What can hang from each mark
T: Z
M: H J R Z
Q: Z
J: M
H: M T
A: T Z
Z: A M T

Each row was made from one small tree. The marks that hang from a mark follow it in brackets, in alphabetical order. Every link used is in the known rows. Write each row's tree.
Known rows
A(T): [-1.68  0.42  0.68  1.78 -0.21 -1.38  0.99  0.65  0.16 -0.50 -0.53 -1.42
 -3.12 -1.40  0.21 -2.29 -1.52 -1.29 -0.69 -0.13  4.14  1.18  0.25  2.00]
M(H(T(Z(A))) J): [-0.47  1.11  4.92  2.67 -1.23  0.13  0.96 -1.17  0.00 -1.27 -0.33  1.18
 -2.60 -1.36 -0.84  0.01  0.54 -1.62 -2.37 -0.07  0.66  2.34 -0.67  2.11]
T(Z(A M(R))): [-0.54  1.27  3.65  3.71 -0.60  1.26  0.22  1.78 -0.38 -1.30  0.15  0.85
  2.25 -1.78  0.63  0.55 -1.82 -0.70 -0.56  0.00 -0.14 -0.46 -0.78  2.34]
M(H(T(Z)) J R): [-0.68  0.09  1.16  3.95 -1.13  1.97  1.11 -2.42  1.38 -0.27 -0.80  0.98
  1.51 -0.12  0.90 -1.02 -0.64 -1.62 -0.64  0.02  0.87  2.34 -0.89  2.63]
M(J R Z(A(T))): [-1.90  1.16  2.86 -0.89  1.72  3.24  0.20  2.92  0.98  0.66 -0.83  0.29
  2.41 -1.07  0.26  1.13 -1.21 -0.71 -1.61  0.29  6.93  2.59 -0.60  2.10]
Q(Z(M(J) T)): [-0.78 -1.20 -0.61 -1.25  0.45 -1.67  1.56  1.04 -1.24 -2.26  0.24  0.60
 -2.01 -0.82  0.62  0.40 -4.41 -0.34  0.88  0.83 -1.82  0.08  1.32 -0.22]
H(M(J R Z(A))): [-0.95  2.11  1.53 -2.27  1.72  1.87 -0.61  3.34  1.32 -0.50 -0.53  1.64
  3.10 -3.84  0.94  3.03 -1.74 -0.76 -3.22  0.43  3.05  0.36 -2.03  2.34]
H(M T(Z(A))): [-0.46  2.25  4.78  4.07 -1.11 -0.06 -0.94  1.57 -1.24 -1.43  1.20  0.36
 -1.74 -2.26 -0.38 -2.45 -1.18 -0.49 -3.39 -0.06 -0.49 -1.46 -0.96  2.61]
M(H J Z): [-1.42 -0.18 -1.30 -2.62  0.89  1.00  1.85 -0.57  2.61 -0.82 -1.56  0.91
 -2.06 -3.09  0.80  0.93 -0.66 -2.34 -1.33  0.74  2.80  2.11 -1.69  1.37]
J(M(H)): [-0.73  0.43 -0.94 -0.03 -0.25 -2.20  0.96 -1.54  1.31 -0.63 -0.56  0.61
 -3.01 -1.91  0.18 -0.58 -1.26 -3.23  1.86 -0.17 -0.94  1.10 -0.96  2.10]
Z(A M(H) T): [ 0.18  0.97  2.55 -0.75 -0.17 -1.09  1.58 -0.17 -0.38 -2.45  0.35  0.29
 -2.46 -0.80 -1.24 -1.29 -2.73 -3.31 -0.46  0.43 -2.43 -0.84 -0.81  0.97]
Q(Z(A M(H))): [-0.15 -0.47  2.22 -1.74  0.64 -1.61  0.34 -1.36 -3.57 -1.54 -0.29  2.23
 -1.74 -2.27 -0.32 -0.09 -0.83 -2.71 -0.99  0.15 -0.47 -0.46 -1.16  1.17]
J(M): [-1.22  0.96  0.29  0.55  0.10 -2.59  0.68  1.31  0.97 -0.55 -0.04 -0.27
 -2.94 -1.75  0.48 -0.32 -2.23 -1.07  1.73 -0.04 -0.60  1.07  0.08  2.23]
A(T(Z(M(H R)))): [-0.66 -0.70 -1.01  4.99 -1.37  2.19  0.70 -2.27  1.13 -0.84  0.06  0.55
  2.48 -0.39  1.32 -2.14 -2.22 -2.90  1.01  0.46  3.03 -1.59 -0.81  2.17]
Z(M(H J R) T): [-0.05 -0.01 -1.22 -0.41  0.00  0.38  1.94 -1.37  2.16 -1.70 -0.39  0.72
  1.62 -0.11  0.96  0.81 -3.76 -3.05  1.26  0.81 -0.80  0.32 -0.68  0.76]
Z(A M(H R) T): [ 0.12  1.26  2.13 -0.26  0.12  1.08  1.35 -0.35 -0.19 -1.51  0.18  0.65
  1.92 -0.07 -0.58 -1.35 -2.97 -3.77 -0.25  0.26 -2.15 -0.35 -1.50  1.61]
H(M): [-1.10  1.11 -0.58  0.54 -0.24 -2.60  0.33  1.08  0.34 -1.55 -0.09 -0.11
 -2.38 -3.76  0.88 -0.48 -2.00 -1.30 -2.60  0.09  0.39 -1.23 -1.12  2.09]
A(Z(M T)): [-0.08 -1.01 -0.62  0.51  0.04 -1.16  0.58  1.63  0.71 -2.26  0.62  0.01
 -1.90 -0.60  1.09 -3.10 -4.34 -3.05  0.98  0.39 -0.65 -1.31  0.51  0.48]
A(T(Z(M))): [-1.12 -0.18  0.55  5.19 -1.66 -0.14  0.49  0.78  0.59 -1.43  0.60 -0.58
 -1.99 -1.40  0.91 -2.04 -2.44 -0.75  1.11  0.57  2.62 -1.95  0.78  1.19]
H(T(Z(M(J)))): [-0.49  0.61  3.04  3.95 -1.17 -0.61  0.31  1.09  1.51 -1.71  0.39  0.44
 -2.37 -1.09  0.82 -0.04 -2.10  0.28  1.03  0.73  0.35 -0.86  0.66  0.68]
T(Z): [-1.45 -0.08  0.36  4.22 -1.32 -0.34  1.75  0.51  0.31 -1.47 -0.32 -0.32
 -2.41 -2.50  0.80 -1.51 -1.32 -0.12 -1.63 -0.43 -0.52  1.05 -0.13  2.46]
T(Z(A M)): [-0.47  1.09  3.76  3.32 -0.96 -0.76  0.61  1.99 -0.62 -2.07  0.48  0.77
 -1.93 -2.81 -0.11  0.30 -1.41 -0.55 -1.06  0.00 -0.81 -0.99 -0.33  1.61]
Q(Z(T)): [-1.70 -1.59 -0.68 -0.13  0.36 -0.54  2.04  0.15 -2.81 -1.31  0.02 -0.46
 -2.29 -0.25  0.26 -3.80 -3.70 -0.86 -1.49 -0.17 -2.65  1.59  0.61  1.47]
T(Z(M)): [-0.77  0.09  0.58  4.11 -1.21 -0.83  1.05  0.82  0.66 -2.04  0.13  0.18
 -2.10 -2.56  1.09 -0.76 -2.30 -0.38  0.20  0.30 -0.67 -1.47  0.03  1.29]
A(T(Z)): [-1.84 -0.36  0.26  5.16 -1.45  0.09  1.06  0.34  0.20 -0.80  0.23 -1.20
 -2.31 -1.27  0.49 -2.90 -1.59 -0.62 -0.94 -0.12  2.92  0.62  0.52  2.10]

Write each row's tree
[-1.94  1.08  3.10 -1.57  1.07  1.26  0.33  3.16  0.87 -0.39 -0.62 -0.13
 -1.90 -2.03 -0.68  1.06 -0.82 -0.52 -1.80  0.69  6.19  2.34 -0.16  1.09] -> M(J Z(A(T)))
[-0.54  1.41  3.53  3.01 -0.50  0.27  0.30  2.19  0.43 -1.48 -0.15  1.46
  2.20 -2.43  0.58  3.90 -1.56 -0.19 -0.48  0.14  0.71  0.58 -0.43  1.87] -> T(Z(A M(J R)))
[-0.69  1.23  1.22 -1.87  1.69  3.13  0.26  0.34  1.09  0.51 -0.49  1.89
  2.71 -1.31  0.27 -0.67 -1.12 -3.36  0.81  0.35  0.55  1.63 -2.59  2.83] -> J(M(H R Z(A)))
[-0.29  0.52 -0.41  0.42 -0.05  0.13  1.00 -1.67  1.03 -0.96 -0.86  1.04
  1.71 -1.38  1.42 -0.50 -1.82 -3.33  0.55  0.28  0.61 -0.58 -1.77  2.07] -> Z(M(H R))
[-0.66  0.45  0.41 -0.23 -0.20 -2.13  1.66  1.70  1.69 -2.41  0.14 -0.30
 -2.79 -1.10  0.21  1.19 -4.16 -0.72  1.22  0.89 -1.14  0.01  1.03  0.08] -> Z(M(J) T)
[-1.35  0.66  1.96 -2.32  0.94  1.57  0.86  0.19  1.16 -0.23 -0.83  0.50
 -1.72 -2.14 -0.75  0.86 -0.07 -2.58 -1.67  0.67  6.19  2.40 -1.05  1.32] -> M(H J Z(A(T)))
[-1.44  0.28 -2.22 -1.85  0.95  1.12  1.09  2.60  2.38 -2.04  0.49 -0.33
 -1.46 -2.79  0.60 -0.32 -4.16 -0.88 -1.91  1.16 -0.11 -0.82 -0.47  0.76] -> H(M(J Z(T)))
[-1.14  0.61  2.67 -1.92  1.23  2.30  1.85  3.34 -0.10 -1.31  0.42 -0.51
 -1.71 -0.92 -0.88 -2.97 -2.57 -1.31 -2.27  0.32 -0.84  1.35 -0.72  1.27] -> M(Z(A T))
[-1.10  0.27  0.33  5.65 -1.11  1.68  0.25  0.37  0.68 -0.74  0.41 -0.38
  2.50 -0.37  1.50 -2.00 -2.89 -0.90  1.15  0.38  3.04 -1.54  0.16  1.95] -> A(T(Z(M(R))))
[-0.65  0.31  3.10 -1.43  1.30 -0.94 -0.16  1.70 -2.62 -0.65 -0.53  2.19
  2.21 -1.80  0.72  3.55 -1.93 -0.33 -0.35  0.20  1.30  1.08 -0.13  1.52] -> Q(Z(A M(J R)))
[-0.19 -0.21 -0.44  1.05  0.69 -0.39 -0.52  1.29  0.88 -0.73 -0.41  1.16
  2.39 -1.49  2.46 -1.10 -2.44 -2.89  0.86 -0.08  2.35 -0.91 -0.66  2.08] -> A(Z(M(R)))
[-0.64 -0.44 -0.60  1.34  0.47 -0.60 -1.17  1.37  1.68 -0.43 -0.55  0.70
  2.35 -0.95  1.98  1.01 -2.74 -2.61  2.03  0.47  6.96 -0.06  0.62  1.21] -> A(T Z(M(J R)))
[-0.63  0.75 -1.15  0.40  0.30 -0.25  0.94 -1.86  1.58 -0.03 -0.91  1.07
  1.41 -0.90  1.21 -0.52 -1.70 -3.50  2.12 -0.22 -0.48  1.50 -1.52  3.06] -> J(M(H R))
[ 0.53 -0.49  1.13 -0.30 -0.02 -1.80 -0.42 -1.28  1.80 -1.19 -0.46  1.87
 -2.31 -1.13  1.05 -0.66 -1.27 -3.80  1.37  0.65  2.92 -0.37 -0.32  0.67] -> A(Z(M(H(T) J)))
[-1.15  0.01  3.30 -0.94  0.64 -2.25 -0.62  1.62 -2.82 -1.04 -0.07  1.03
 -1.86 -1.60 -0.45  2.27 -2.02 -0.31 -0.05  0.36  4.29  0.26  1.07  0.22] -> Q(Z(A(T) M(J)))
[-0.23  1.38  3.82 -0.25  0.02 -1.44  1.11  2.45 -0.55 -2.31  0.71 -0.41
 -2.35 -0.96 -0.81 -1.10 -3.55 -1.31 -0.55  0.38 -2.18 -0.70  0.12  0.74] -> Z(A M T)
[-0.27  1.23  4.66  4.14 -0.88  2.79  0.82 -1.68 -0.99 -0.14 -0.19  0.95
  1.85  0.29 -0.18 -3.13  0.07 -2.54 -2.26 -0.47 -0.04  1.79 -1.79  3.42] -> M(H(T(Z(A))) R)
[-1.32  1.04  2.60 -1.30  1.70  4.32  1.44  3.00 -0.06 -0.42  0.02 -0.25
  2.58 -0.09 -0.06 -3.06 -3.10 -1.43 -2.05  0.36 -0.36  2.02 -1.51  2.12] -> M(R Z(A T))
[-0.07 -0.89  1.52 -1.60  0.47 -0.52  1.33 -1.26 -3.49 -2.02  0.53  1.28
 -1.67 -0.54 -0.99 -2.09 -2.93 -2.89 -0.60  0.44 -3.25 -0.79 -0.39  0.62] -> Q(Z(A M(H) T))
[-1.27  0.90  1.91 -1.03  1.35  4.39  0.65 -0.29  0.26  0.79 -0.84  0.60
  2.75 -0.73 -0.16 -2.58 -0.56 -3.35 -1.81  0.26  5.58  1.43 -2.23  2.56] -> M(H R Z(A(T)))
[-0.97 -0.73 -0.14 -0.60  1.03 -0.87  0.40  0.42 -1.24 -0.72 -0.92  1.71
  2.23 -1.38  2.03  2.44 -2.86 -0.19  0.97  0.20  1.29  0.83  0.35  1.42] -> Q(Z(M(J R)))
[-0.97  0.14  3.17  0.58  0.96  0.57 -0.75  1.09 -3.79 -0.06  0.17  1.17
  2.60  0.03  0.34 -1.14 -2.33 -1.14 -0.01 -0.05  3.72 -0.33  0.03  1.66] -> Q(Z(A(T) M(R)))
[-0.98  0.34 -0.83 -0.29  0.14 -0.34  1.83 -1.90  1.51 -0.47 -1.78  0.98
  0.91 -2.00  1.10  2.39 -0.78 -2.63 -0.90  0.00  2.25  3.26 -1.53  2.43] -> M(H J R)
[ 0.22  0.71  2.33  0.69 -0.51 -1.19  0.68 -1.75  0.71 -1.18 -0.31  0.57
 -2.74 -0.13  0.36 -3.16 -1.45 -3.03  1.00  0.24  0.33 -1.32 -1.26  1.37] -> Z(M(H(T)))
[-0.55  0.51  1.15 -2.40  1.34  2.34  1.37  0.83  1.13 -0.75  0.50  0.63
 -1.35 -0.71 -1.13 -2.48 -2.74 -3.51  0.91  0.66 -2.62  0.94 -1.28  1.46] -> J(M(H Z(A T)))
[ 0.81 -0.28  1.03  1.10  0.43  0.91 -0.79 -1.96  0.84 -0.34 -0.48  1.64
  2.22  0.45  1.88 -4.06 -1.50 -4.84  1.30  0.20  2.24 -1.07 -1.38  2.00] -> A(Z(M(H(T) R)))
[-0.55  2.17  4.95  3.36 -0.97 -0.87 -0.77  1.89 -0.27 -1.65  0.58  0.80
 -2.02 -2.84 -0.27  0.97 -1.12  0.00 -3.30  0.27  0.53 -0.39 -0.47  1.90] -> H(M(J) T(Z(A)))
[-0.38  0.83  2.85  4.61 -0.83  1.37  0.24  0.87  1.59 -0.73  0.11  0.73
  1.96  0.06  1.56  0.04 -2.30  0.15  1.33  0.56  0.72 -0.22  0.15  1.58] -> H(T(Z(M(J R))))
[-0.05 -1.01 -1.33  0.87 -0.28 -1.13 -0.42 -1.47  0.80 -1.05 -0.16  0.77
 -1.87 -1.43  1.08 -2.72 -1.73 -4.90  1.39  0.35  5.19 -1.77 -0.13  1.11] -> A(T Z(M(H)))
[-1.08 -0.09  0.38  4.28 -1.47 -1.08  0.51  1.06  1.68 -1.53  0.43 -0.25
 -2.00 -1.94  0.79  1.29 -2.48  0.02  1.22  1.00  3.74 -0.85  1.32  0.62] -> A(T(Z(M(J))))
[-0.79  1.76  4.29  0.75 -0.05 -1.88 -0.14  2.07 -0.96 -1.12  0.17 -0.19
 -2.33 -1.28 -0.67 -0.52 -1.85 -1.34 -0.13  0.25  3.87 -1.06  0.05  1.11] -> Z(A(T) M)
[-0.53 -0.39  2.65 -1.06  0.77 -1.21  0.95  1.66 -3.68 -1.88  0.72  0.66
 -1.69 -0.45 -0.67 -2.02 -3.95 -1.02 -0.71  0.29 -3.00 -0.60  0.63  0.60] -> Q(Z(A M T))
[-0.32  0.32 -0.27 -0.93 -0.33 -2.55  1.21 -1.25  2.10 -1.89 -0.97  1.15
 -2.83 -3.01  0.56  2.81 -1.18 -2.37  0.65  0.61  1.37  0.00 -0.69  0.81] -> Z(M(H J))
[-0.60  0.74  2.16 -0.30 -0.38 -1.59  1.33 -1.85  1.27 -0.76 -1.07  0.47
 -3.34 -0.81 -0.10 -0.44 -0.49 -2.16 -0.76  0.17  2.00  2.47 -0.64  1.54] -> M(H(T) J)
[-0.39  0.91  1.76  0.36  0.01  0.57  1.04 -2.14  1.42  0.05 -1.37  0.72
  0.83  0.23  0.97 -0.42 -0.88 -2.39 -0.53 -0.02  2.32  2.91 -1.33  2.47] -> M(H(T) J R)
[-1.81  0.35 -0.42 -1.33  1.46  2.78  1.14  1.85  2.36  0.07 -1.44  0.49
  2.18 -1.96  1.81  1.29 -1.73 -0.50 -0.86  0.50  3.35  2.78 -1.20  2.10] -> M(J R Z)
[-1.60  1.03  3.36 -0.90  1.20  1.96  0.35  2.74 -0.06 -0.10 -0.29 -0.47
 -1.60 -1.55 -0.55 -2.37 -1.07 -1.13 -2.01  0.10  5.35  1.20 -0.64  1.67] -> M(Z(A(T)))
[-0.31  1.94  3.30 -0.31  0.54 -0.17  1.24  2.72  0.34 -1.63  0.14  0.29
  1.70 -0.49 -0.03  2.30 -3.74 -0.99  0.08  0.38 -0.63  0.97  0.18  1.00] -> Z(A M(J R) T)
[-1.35  0.25 -1.98 -1.18  0.94  1.91  0.98  2.29  1.30 -1.88  0.85 -0.47
 -1.18 -2.22  0.67 -3.73 -4.11 -1.35 -2.15  0.99 -1.27 -1.89 -1.37  1.14] -> H(M(Z(T)))
[-0.40  0.84  1.91  1.31  0.17  1.23  0.94 -2.55  0.37  0.16 -1.11  0.15
  0.97  0.76  0.67 -3.94 -0.88 -3.06 -0.69 -0.32  1.28  1.82 -1.75  3.19] -> M(H(T) R)
[-0.14  0.49 -0.53 -0.61  0.31 -0.72  1.17 -1.53  2.10 -1.02 -1.32  1.62
  1.47 -2.07  1.47  2.88 -1.61 -2.77  0.83  0.47  1.95  0.62 -1.34  1.69] -> Z(M(H J R))
